Each row was made from one small tree. The marks that hang from a mark follow it in brackets, in alphabetical order. Every link used is in the known rows. Write each row's tree.
(in the rows, 128 means zero)
Known rows:
gorut[dese moke ruru[fubo]]: [208 138 130  82 134 132 109 144 150 102  96 154 143 108 103 135 134 137
 144 148 118 110 129 139 131 148  90 136 144  97 143  80 165 122 162 149
 102 143 136  71  15  50 126 102  90 135 119 119  80]
lige[rezupa[fubo] selepok]: [141  92 154 106 148 137 133 170 143 121 111 132 150 140 124 114 143 160
  82 129  71 168 148 107 130 145 143 154 144 152 112 163 108 158 107 123
 147  93 138 132 142 116  91 151 148 110 151 111  83]
leme[fogifu moke[fubo]]: [153 116 129 157 132 126 159 131 130 138 132 126 181 173 124 142 143 121
 141 106 145 121 115 139  81 137 136 101 135 157 146  84 130 128 139 128
 125 122 148 131  91 139 112 135 130 113 163 143  51]
fogifu[leme]: [122 122 147 122 128 127 148 122 127 125 141 123 112 145 136 131 155 128
 132 122  99 129 128 133 112 136 121 134 122 135 141 134 144  98 102 140
 150 122 146 117 126 123 126 127 159 124 116 130 121]
pokotan[ruru[gorut[dese[bibom]] leme]]: [ 84 149 140 106 148 170 150 112 129  99 124 147 193 152  86 143 160 124
 130 159  69 131  88  89  77 150 129  78 179 121 170 143 164 126 170 138
 131 122 169 131  98 121 126 112 115 204  66 131 141]
ruru[fubo gorut[dese moke] pokotan]: [195 161 115  91 132 130 160 111 141 106  93 143 156 149  86 142 163 120
 128 143 102 103 110 143 157 141  64  80 135 100 133  84 143 117 160 153
  97 150 135  97  47  95 135 112 125 162 109 133 168]
pokotan[ruru[gorut[dese[bibom]]]]: [134 155 121 110 137 171 137 127 129  98 120 148 192 149  82 135 165 132
 131 164 103 133 101  88  98 150 135  86 167 122 154 141 146 124 173 141
 148 133 162 130  92 129 116  98 130 166  74 132 144]
pokotan[ruru[gorut[moke[fubo]] leme]]: [101 132 158 103 130 156 162 104 127 117 137 136 160 159  78 146 121 137
 118 169  86 121  97 122 111 166 116  83 190 137 164  97 186 139 174 118
 118 116 118 114 100  81 139 178  96 191 156 122 118]
rezupa[fubo]: [156 129 148 112 141 132 121 121 132 127 120 120 145 121 122 125 127 151
 112 128 143 126 132 134 128 116 127 142 135 135 121 137 124 117 138 117
 112 101 135 115 130 101 121 160 138 124 151 123  97]
lige[selepok]: [120 120 135 123 132 129 133 160 140 145 128 140 134 132 142 126 136 127
 121 121  81 155 136 107 123 145 138 140 137 138 129 140 144 156 118 107
 135 122 130 136 135 132  89 119 148 120 127 119 130]
dese[gorut[moke[fubo pokotan] ruru]]: [180 158 110  91 125 139  75 156 133 107 124 135 133 144 105 180 154 117
  74 157 127 128 124 149 145 175 125 125 137 122 110 114 153 137 142 155
  93 120 113  87  80  78 155 144 137 137 100  96 159]
fogifu[leme[moke]]: [113 121 150 127 118 138 160 128 117 132 134 120 189 154 122 118 150 129
 136 123 104 117 122 144 106 127 112 109 126 146 162 133 157  95 111 152
 171 132 147 116  95 132 120 123 173 123 115 134 114]
dese[bibom]: [131 128 116 130 134 117 129 146 125 124 121 129 172 122 136 135 159 125
 133 131 128 134 106  96 107 126 141 126 126 125 131 130 134 128 143 140
 153 126 128 135 129 128 134 116 146 138  81 127 118]
lige[rezupa selepok]: [117  89 137 124 140 129 141 174 143 124 116 144 133 140 135 114 140 131
  97 136  59 164 139 103 124 156 146 139 133 145 118 151 119 169  97 129
 156 121 136 148 144 136 101 123 141 118 123 115 123]
lige[rezupa[fubo[ruru]] selepok]: [146  92 154 102 169 120 129 162 151 110 116 138 158 143 127 118 173 157
  94 155  97 161 107 110 142 155 154 119 136 161 121 175 118 159 116 107
 138  94 127 140 158 144  89 132 175 132 171 105  66]
fubo[rezupa]: [153 127 145 140 158 117 134 130 124 139 127 141 139 148 130 133 143 131
 106 128 110 128 128 123 133 108 133 127 137  92 111 137 127 160 106 127
 118 130 127 136 145 152 132 127 161 144 129 122 111]
rezupa[fubo[moke ruru[leme pokotan]]]: [113 135 161  95 152 113 164 109 159 120 132 136 179 147 124 171 176 134
 122 158 103 112  77 149 162 100 103  62 136 177 121 149 156 143 139 119
 120 101 126 118 190 170 134 157 179 184 180 125 144]
gorut[dese ruru[leme[moke]]]: [101 130 154 102 150 149 136 129 140 123 102 159 207 136  94 137 111 117
 147 136  89 110 111 141 103 144  94 121 144 120 175 126 178 122 139 158
 130 141 178  98  26  94 125 109 100 155 100 122 140]
bibom[dese[gorut]]: [128 169 121 144 132 148 118 139 119  92 116 147 133 144 119 132 163  98
  94 135 131 144 147 130 119 138 123 106 180 141 117 169 132 106 132 146
 141 133 132 116 106 131 133  99 125 137 104 132 115]
pokotan[ruru[fubo[moke] leme[fogifu]]]: [120 123 150 151 136 158 163 122 154 128 156 140 148 171 132 170 156 114
 160 148  93 117 131 121 100  91 129  43 195 182 137  86 159 142 153 107
 135 117 143 112 202 142  99 111 117 193 166 164   6]
dese[bibom gorut[moke[fubo[rezupa]]]]: [187 153 127 143 145 109 134 164 122 138 114 149 183 145 118 133 212 121
  81 155 132 131 102 110 100 145 147 110 151  92  95 140 161 165 134 146
 130 124 104 122  95 132 149 124 186 148  86 111  63]
fogifu[leme[moke[pokotan[ruru[gorut]]]]]: [108 140 139 111 136 188 138 115  93  99 151 117 194 201  90 158 156 131
 112 151  78 117 122 140 126 137 124  61 152 154 174 139 149 103 133 151
 156 133 150 125 139 138 122 129 201 165  90 144 185]
fubo[moke[pokotan[ruru]] rezupa]: [177 136 137 137 152 168 111 147 122 112 151 152 160 168 107 193 157 138
  86 168  85 132 144 143 160  82 150  76 168 133 104 145 135 181 120 128
 123 131 118 136 210 204 129 117 209 169 126 131 153]
leme[moke]: [124 124 125 142 125 146 146 134 116 135 119 131 192 142 117 118 121 130
 141 132 123 115 125 136 118 116 120 105 133 138 146 121 143 124 136 141
 145 139 137 129  98 128 122 130 149 126 121 138 123]
leme[fogifu moke[fubo[ruru[gorut]]]]: [134 132 129 131 151 114 158 105 132 123 150 115 190 200  91 124 179 121
 141 142 138 121  55 128 105 158 124  48 132 165 180 100 141 134 160 109
 127 110 154 153 116 167 104 121 173 147 177 142  64]
fubo[moke]: [120 128 131 127 114 124 134 134 134 135 134 141 133 127 110 151 136 125
 125 149 115 135 131 130 146 102 127 101 137 161 137 131 143 149 126 123
 138 133 120 124 156 168 127 104 158 130 143 132 122]
moke[fubo]: [168 119 130 126 124 118 139 129 131 125 131 121 145 130 132 140 131 140
 108 136 140 140 122 129 119 163 129 133 131 137 122 105 124 131 136 118
 110 101 139 131 108 132 143 146 123 116 157 117  83]
fubo[moke ruru[leme]]: [ 79 121 155 123 133 107 146 102 146 123 147 149 145 141 111 157 163 115
 145 169 103 123  80 133 141 119 112  59 138 172 143 149 171 156 127 113
 132 121 130 123 181 196 123 114 163 183 148 129 103]
moke[fubo[rezupa ruru] pokotan]: [220 120 138 123 173 106 107 119 133 108 154 130 161 173 120 177 185 138
  81 162 129 128  87 145 159 162 135  94 119 100  99 124 111 166 115 117
  99 109 130 150 159 201 142 137 206 155 143 114  96]
bibom[dese[gorut[moke]]]: [139 177 120 137 116 140 121 151 128  91 105 165 125 136 104 130 164  98
 106 139 124 127 145 142 122 129 118 109 195 130 118 157 160 110 137 155
 142 158 102  95  65 101 129  99 125 139  95 125 130]
selepok[lige[rezupa]]: [123 135 127 137 136 113 144 139 111 112 110 123 182 139 118 115 142 131
 101 150 117 140 127 113 136 140 144 118 125 127 126 121  81 126 103 160
 139 129 143 148 142 141 135  98 129 130 140 130 127]
rezupa[fubo[moke]]: [142 137 146 113 122 127 137 129 135 129 121 126 152 119 105 147 136 150
 102 145 122 135 140 146 148  89 128 113 142 173 129 144 133 134 143 114
 121 103 124 105 160 143 121 146 160 126 174 123  84]
rezupa[fubo[ruru[gorut[dese]]]]: [157 151 146  78 156 124 129  97 142  97 114 137 153 147  62 124 178 152
 113 162 139 124  81 137 138 151 111  91 131 136 160 158 129 119 154 114
 110 101 164 121  93 141 108 129 154 152 149 125  95]

Write each row's tree:
[148 140 127  81 132 140 130 152 131 120 104 145 136 121 135 144 125 124
 145 135 106 101 108 140 153 120 100 146 128 101 123 108 169 130 146 160
 115 147  97 101  80  58 153 140 113 141 142 105 243]	gorut[moke ruru[pokotan]]
[150 120 149 128 156 104 137 130 135 126 140 154 147 148 115 151 191 128
 115 168 116 129  92 139 158  95 135  66 135 137 123 150 154 187 108 107
 137 125 116 147 191 223 129  93 211 159 156 128  85]	fubo[moke rezupa ruru]
[165  96 150  89 168 119 146 160 153 105 112 134 174 161 143 128 194 151
  96 144  85 145  91 116 156 152 138 111 122 157 102 171 111 163 112 125
 138  99 126 149 156 152 104 148 181 139 177 108 144]	lige[rezupa[fubo[ruru[pokotan]]] selepok]
[201 125 136 146 159 131 128 134 113 125 129 134 218 176 111 176 137 135
  75 141 110 126 127 148 139 139 125 103 134 110 115 114 112 156 109 139
 109 123 138 137 112 174 145 150 201 144 117 122 107]	leme[moke[fubo[rezupa] pokotan]]
[216 148 103  89 157 127 124 155 150  98  88 143 213 117 148 157 181 124
 146 136 107 111  98 106 118 142  99 121 129  94 123  90 136 111 158 166
 114 125 169 111  60  83 148  92 123 156  79 120 137]	gorut[dese[bibom] ruru[fubo pokotan]]
[166 118 137 147 146 115 147 126 137 118 147 124 187 188 123 137 175 124
 157 130 161 116  71 136 101 147 132  72 131 159 147  92 141 136 143 111
 128 122 149 138 111 175 106 114 156 135 180 137  29]	leme[fogifu moke[fubo[ruru]]]
[117 109 152  87 162 119 140 133 145 107 118 127 150 163  96 104 178 151
  90 167  72 159  90 103 143 163 147  94 129 164 150 178 121 160 130 101
 146  81 139 154 158 138  86 142 182 145 162 110  94]	lige[rezupa[fubo[ruru[gorut]]] selepok]
[165 137 121 117 122 113 130 143 146 111  96 152 169 117  94 141 162 132
 141 136 121 122 107 114 113 141 120 142 143  99 130 113 156 128 156 157
 126 153 123  94  38 111 124 106 125 135  66 116 130]	gorut[dese[bibom] moke]
[148 148 147 112 157 108 141 102 140 109 132 163 155 168  54 141 199 129
 106 185  90 132  76 138 152 119 117  45 142 124 158 160 151 175 119 119
 121 127 154 146 138 231 113  78 214 172 137 128 115]	fubo[moke rezupa ruru[gorut[dese]]]
[148 126 136  94 139 128  91 130 153 105 118 141 141 138 127 185 111 124
 124 153  89 102 130 147 147 141  86 117 142 112 129  84 160 121 147 150
  93 125 114  70 102  48 144 144 118 185  96 118 122]	gorut[moke[pokotan] ruru[fubo leme]]
[158 137 115  97 151 118 113  98 130  91 156 117 148 182  89 171 172 134
  89 167 115 134  70 141 157 185 120  71 108 142 143 120 112 133 147 113
  98  99 136 150 146 171 136 138 182 159 142 120 142]	moke[fubo[ruru[gorut]] pokotan]
[140 160 106 127 117 138  86 147 129 114 125 146 114 146 110 162 164 103
  86 148 124 124 146 151 151 135 122 106 129 123 100 149 137 133 127 156
 110 143  95  93 119 121 134 115 165 141  64 124 186]	dese[gorut[moke[pokotan]]]
[152  97 139 107 134 131 114 167 151 103 124 142 146 156 109 183 148 154
  48 151  39 166 158 130 168 123 139 123 135 185 106 170 102 172  99 128
 133  98 126 115 198 170  97 143 204 121 140 107 139]	lige[rezupa[fubo[moke[pokotan]]] selepok]
[210 141 119  87 154 140 121 137 148 100 100 142 167 129 131 162 157 126
 139 136 115 107 117 139 140 144  88 119 130 102 116  92 130 112 151 151
  99 133 168 103  61  86 143 104 105 149 128 124 152]	gorut[dese ruru[fubo pokotan]]
[116 132 155 111 142 172 118 122 141 104 147 143 173 157 101 205 130 148
  93 167  86 128 144 149 143 103 131  79 178 178 125 149 139 140 147 119
 115  97 132 103 208 142 122 160 158 183 140 129 133]	rezupa[fubo[moke[pokotan[ruru[leme]]]]]
[ 51 142 156 123 150 109 148  82 145 118 151 126 107 191 102 135 171 101
 149 136 110 122  61 117 103 138 124  53 139 144 172 128 152 136 137 110
 126 110 147 149 179 154 103 118 151 191 142 145 100]	fubo[ruru[gorut leme[fogifu]]]
[ 56 136 153 111 146 177 152 100 124 123 144 134 149 160  99 129 122 118
 130 159  82 126 105 110 112 131 120  77 176 141 164 143 164 127 153 117
 136 118 140 140 158 109 126 148 108 199 128 140 154]	pokotan[ruru[gorut leme]]
[158 142 134 120 138 114 127 143 116  98 115 126 198 157  90 178 147 147
  53 169 103 148 140 140 172 100 142  99 125 169 119 139  60 134 101 163
 116  96 139 118 198 172 129 131 189 133 145 128 133]	selepok[lige[rezupa[fubo[moke[pokotan]]]]]
[170 137 139 107 137 179 110 139 130 100 148 138 163 150 102 187 141 157
  87 165 112 127 155 156 165  86 139  93 167 174 116 146 124 139 155 117
 115 101 119  97 193 151 125 152 175 152 152 130 133]	rezupa[fubo[moke[pokotan[ruru]]]]
[127 154 119 106 132 122 133 120 129 112 106 134 173 147  83 131 171 123
 129 142 100 136  90 101 101 153 117 108 130 114 159 135 133 124 147 143
 133 129 167 128  78 131 121  98 146 153  66 125 148]	ruru[gorut[dese[bibom]]]
[174 120 139 126 126 132 144 118 114 115 145 112 197 178 116 177 154 139
  99 129  92 128 128 152 125 174 108 108 112 149 142 110 133 100 109 156
 133 116 155 112  98 150 137 141 199 120 114 129 113]	fogifu[leme[moke[fubo pokotan]]]
[154 142 142 120 149 116 148 139 107 108 102 119 195 135 110 121 142 153
  82 147 138 147 134 124 138 121 149 128 131 140 122 140  69 116 113 158
 125 102 148 132 144 113 125 133 137 122 160 128  87]	selepok[lige[rezupa[fubo]]]
[174 157 111 100 129 137 169 107 151 108 103 141 163 156  90 161 175 116
 113 157  83 121 113 142 157 124  72  47 129 143 133 108 129 133 150 143
 109 134 164 115 116 168 136  94 156 170 130 143 153]	ruru[fubo[moke] gorut[dese] pokotan]
[154 134 147 108 140 109 133 122 139 110 137 132 158 131  98 142 174 153
 122 165 148 125  98 146 154 100 133  77 133 182 133 151 143 146 143 104
 128  99 122 113 176 175 114 124 184 143 186 126  62]	rezupa[fubo[moke ruru]]
[154 131 147 146 157 114 131 119 146 127 138 144 169 172 122 204 158 118
  85 157  62 125 137 146 158  91 100  62 150 126 102 120 129 166 101 130
 111 113 135 113 199 182 138 127 200 190 102 140  61]	ruru[fubo[moke[pokotan] rezupa] leme]
[137 132 119 155 136 136 122 130 127 120 141 132 171 190 120 166 137 110
 124 106 121 111 132 144 112 113 123 102 125 138 131 112 107 125 125 147
 125 141 141 123 137 151 103 122 167 134 102 150 143]	leme[fogifu moke[pokotan]]
[ 99 129 167 136 164 116 152 109 148 130 139 131 199 184 108 135 163 125
 157 124 138 103  80 143  94 111 124  73 144 163 165 131 151 123 143 111
 128  99 152 116 144 138  88 152 153 168 169 144  33]	rezupa[fubo[ruru[leme[fogifu moke]]]]
[ 80 140 169 115 174 108 149  83 138 128 137 140 159 174  99 126 175 114
 114 163  82 121  59 125 132 133 113  60 140 103 157 155 159 163 117 104
 126 112 144 160 175 167 127 132 185 207 128 127 114]	fubo[rezupa ruru[gorut leme]]
[150 144 124 121 144 175 137 112 123 109 136 119 166 152 113 119 143 134
 135 163 122 120 119 116 127 132 118  61 168 142 147 103 136 125 173 105
 132 114 142 126 150 104 127 120 122 171 146 149  72]	pokotan[ruru[fubo gorut]]
[131  91 153 111 133 130 146 175 152 122 112 142 157 136 113 136 148 156
  75 149  55 166 154 121 145 122 152 128 144 191 114 173 124 176 112 117
 152  93 126 118 173 154  92 144 173 115 165 110  86]	lige[rezupa[fubo[moke]] selepok]
[153 160 113 113 129 146  99 147 141 121 122 141 146 118 130 149 177 106
 114 171 131 132 136 137 139 114 116  67 143 166 129 128 160 139 142 135
 134 112 138  99 142 112 135  85 156 148 127 127  60]	dese[gorut[ruru[fubo[moke]]]]
[131 174 122 113 140 164  95 159 127  81 110 156 134 131 115 137 159 102
 109 146 120 137 142 135 118 147 128 126 183 135 137 171 152 105 142 152
 141 131 146 106  79  84 142  95 115 138 107 114 124]	bibom[dese[gorut[ruru]]]
[196 174 111 133 118 145  99 150 131  70 119 148 137 162  92 190 163 109
  65 152 116 135 153 158 144 177 114 113 185 131  98 134 136 111 141 160
 106 135 109  96  66 122 153 128 142 139  95 116 130]	bibom[dese[gorut[moke[fubo pokotan]]]]
[ 88 123 143 124 152 146 109 130 141 121 134 141 173 186 122 187 120 105
 141 115  81 103 115 140 101 122 112 107 138 133 163 111 147 123 130 157
 125 125 153 113 127 102 116 134 140 171 100 133 157]	gorut[ruru[leme[fogifu moke[pokotan]]]]
[ 91 153 140  92 146 140 179  87 143 115 108 147 149 159  95 153 141 107
 118 138  68 116  94 134 131 152  81  89 134 109 150 137 142 118 135 152
 104 135 168 138  92 127 136 135 117 181  97 129 231]	ruru[gorut[dese] leme pokotan]
[ 75 150 149 100 136 135 150  86 139 112 114 149 138 151  65 138 125 117
 117 142  76 125 104 124 110 153  93  96 142 121 170 141 145 125 134 135
 111 122 172 126  89 122 122 125 117 172  96 127 150]	ruru[gorut[dese] leme]
[220 132 129 140 168 172 103 138 122 106 143 132 170 173 133 177 162 140
  97 158 106 119 143 138 144 114 134  76 163  95  93 118 115 148 130 125
  98 122 129 126 178 145 135 122 171 176 116 144  76]	moke[pokotan[ruru[fubo[rezupa]]]]
[ 83 157 135  97 127 108 155 114 145 119  98 158 172 143  70 137 149 116
 134 151  65 122  80 104  98 155  94 103 157 104 165 122 177 129 157 159
 127 134 141 105  51  98 132 120 126 184  53 120 158]	ruru[gorut[dese[bibom] moke] leme]
[216 118 141 117 175 103 157 130 136 120 133 136 180 171 146 156 205 138
 105 152 134 119  69 142 160 146 125  87 123  99  98 117 126 165 119 118
 100 118 130 161 143 194 154 146 186 163 175 112 128]	moke[fubo[rezupa ruru[pokotan]]]
[123 160 105 138 119 125 116 160 128 134 113 138 157 123 121 120 190 102
 118 146 141 131 110 107 106 128 138 107 147 122 114 142 164 136 149 157
 149 138 101 105 100 106 131 105 159 146  56 120 124]	dese[bibom gorut[moke]]
[147 125 160  77 133 119 128 128 158 113 103 157 141 122  84 154 117 134
 127 153  95 113 112 141 117 185  90 149 156 106 154  88 188 137 157 150
  99 121 149  79   4  66 143 145  77 153 135  99 114]	gorut[dese moke[fubo] ruru[leme]]
[ 93 176 140 104 155 160 128 142 139  81 104 168 153 151 137 159 163  84
 104 139  80 127 122 139 121 140  99 107 188 128 126 167 167 102 133 166
 132 129 143 114 105  78 153 121 107 180  98 115 207]	bibom[dese[gorut[ruru[leme pokotan]]]]
[119 123 147 151 151 159 152 119 148 123 149 136 138 176 150 148 148 109
 160 127 115 108 125 110  84 114 131  70 185 144 132  88 144 123 147 111
 124 118 149 116 168 104 100 126  93 187 156 165   7]	pokotan[ruru[fubo leme[fogifu]]]
[159 137 147 114 162 104 136 131 112  98 116 119 206 140 108 115 177 150
  93 169 154 138  93 123 149 134 147  97 126 143 133 142  79 124 117 139
 126  91 146 142 164 147 121 112 158 137 180 126  65]	selepok[lige[rezupa[fubo[ruru]]]]
